Every row comes from one small tree of marks. The marks that hang from a mark follow it in brackets, in alphabetical order. Every link used is in the known rows. Which tree was each row made from?
In the rows, zero is written as 128.
Known rows:
vili[bogo remaber[situfi[mudu]] vadub[vumab]]: [178 118  84 104 139 139 130 119 182  91  77 126 188 102 127 196 117 153
 131 125 120]
situfi[mudu[vumab] turu]: [138 107  82 135 110 136 145 135 163  82 139 136 147 101 140 169  85 118
  97  91 109]
situfi[bogo remaber turu]: [129 130  63 126  96 165 158 119 144  83 150 161 145  85 140 153  76 125
  98  95 124]
vili[bogo[situfi[turu]] vadub[luda vumab]]: [129  97  70 119  95 145 157 111 135 106 127 128 186 100 142 186 117 166
  82 108 107]
remaber[situfi[turu]]: [131 108  70 103 108 156 143 118 145  98 141 127 125 119 130 119 132 137
  99 119 130]
situfi[mudu remaber]: [149 141  89 133 132 154 125 140 158  92 136 144 141 102 153 147  64 120
 117 116 125]
luda[bogo[situfi] remaber]: [139 134 112 109 115 138 123  72 150  84 105 130 162  84 133 117 120 158
  83 117 104]
vili[bogo[situfi[mudu turu]] remaber]: [161 102  83 112 114 140 155  93 165  59 113 156 164  99 131 167  95 157
  73 117 112]
vili[remaber]: [139 114  95 124 146 146 124 122 153 109 109 128 145 120 130 130  98 146
 143 142 118]
remaber[situfi[bogo turu]]: [132 117  65 102  92 152 158  99 148  88 144 135 135  96 127 134 121 134
  81 100 133]
luda[bogo remaber[situfi[mudu[vumab] turu]]]: [161 141  70  96  94 161 132 100 178  53 113 140 170  51 122 155 115 136
  70  89  86]
vili[remaber vadub]: [134 104 113 133 151 138 132 128 150  99 108 126 144 136 131 151 116 145
 156 135 111]
bogo[situfi[mudu remaber turu]]: [138 122  71 133 100 157 157 119 151  58 161 156 142 103 148 148  82 128
  69 108 120]
remaber[situfi]: [139 120  89 106 126 142 122 122 147 115 128 113 130 121 136 112 126 140
 117 129 137]
remaber[situfi[bogo]]: [141 129  83 105 111 140 135 104 150 105 130 120 140  99 132 126 118 138
 100 112 139]
remaber[situfi[bogo mudu[vumab] turu]]: [149 123  58 113  87 142 156 117 170  63 147 136 156  74 129 170 101 121
  68  77 117]
luda[remaber[situfi[mudu turu]]]: [145 133  72 102 113 172 136 111 168  64 134 138 139  87 126 127 116 137
  80 122 112]
vadub[luda[remaber] vili vumab]: [117 147  42 118 132 173 116 112 163 137 111  97 179  87 144 143  65 158
 112 137 103]
vadub[luda[bogo remaber[situfi]] vumab]: [148 162  56  87 104 184 105  97 156 118 101 106 189  52 130 131 116 164
  95 129  96]
vadub[vili]: [120 118  80 124 142 130 130 108 159 128 119 107 129 134 149 126  78 137
 119 120 130]
bogo[situfi[remaber turu]]: [125 114  66 129  99 158 154 123 135  76 158 151 142 111 143 131  99 137
  87 116 123]

Which tree is each row?
[113 145  59 116 137 171 114 113 154 121 127 107 151  92 146 119  69 160
 107 139  96]	vadub[luda[remaber] vili]
[157 104  98 110 134 128 131 100 151  93  98 137 168 109 130 145 108 170
 112 136 122]	vili[bogo[situfi] remaber]
[146 126  66 106  92 150 159  97 165  69 147 140 136  88 133 148 106 125
  62  92 131]	remaber[situfi[bogo mudu turu]]
[141 119  59 140  92 147 153 139 155  52 160 153 162  90 145 168  79 123
  75  93 108]	bogo[situfi[mudu[vumab] remaber turu]]
[136 165  31  86 111 181 111  83 170 124  95  94 186  61 138 133  94 166
  85 126  94]	vadub[luda[bogo remaber[situfi]] vili vumab]
[131 130  92 124 113 148 127 109 141 134 105 109 178  95 149 168 109 147
 117 107  99]	vili[vadub[luda[bogo] vumab]]
[146 150  19  93 115 175 119  88 172 126  90  96 186  81 137 144  90 169
 100 135  98]	vadub[luda[bogo] vili[remaber[situfi]] vumab]
[126 140  66 112 117 152 122  90 151 133 117 107 147  94 158 129  71 153
  89 111  99]	vadub[luda[bogo] vili]
[132 125  69  97 113 174 134 112 152  82 131 134 139  94 120 114 133 146
  99 130 115]	luda[remaber[situfi[turu]]]
[124 125  44 100 105 167 144  86 150  88 129 131 168  77 141 142  82 180
  55 123  91]	vadub[luda[remaber] vili[bogo[situfi[turu]]]]
[146 135  56 136  91 154 158 137 165  58 152 162 167  64 140 191  55 110
  86  72 109]	situfi[bogo mudu[vumab] remaber turu]
[149 129  78 142 112 134 131 144 159  67 148 139 167  91 149 162  75 127
  95 105 113]	bogo[situfi[mudu[vumab] remaber]]
[151 118  58 107 149 137 128 100 181 131  66 117 187 110 136 176  68 162
 137 130 125]	vadub[vili[bogo remaber] vumab]
[145 113  78 115 138 149 131 128 162 107  96 110 170 125 122 160 138 149
 152 140 123]	vili[remaber[situfi] vadub[vumab]]
[135 115  45 111 107 146 158 101 154  82 130 150 155 104 150 156  72 153
  75 107 121]	vadub[vili[bogo[situfi[remaber turu]]]]
[147 143  66 101  99 169 151  93 173  53 137 146 149  65 122 144 106 134
  62 102 115]	luda[remaber[situfi[bogo mudu turu]]]
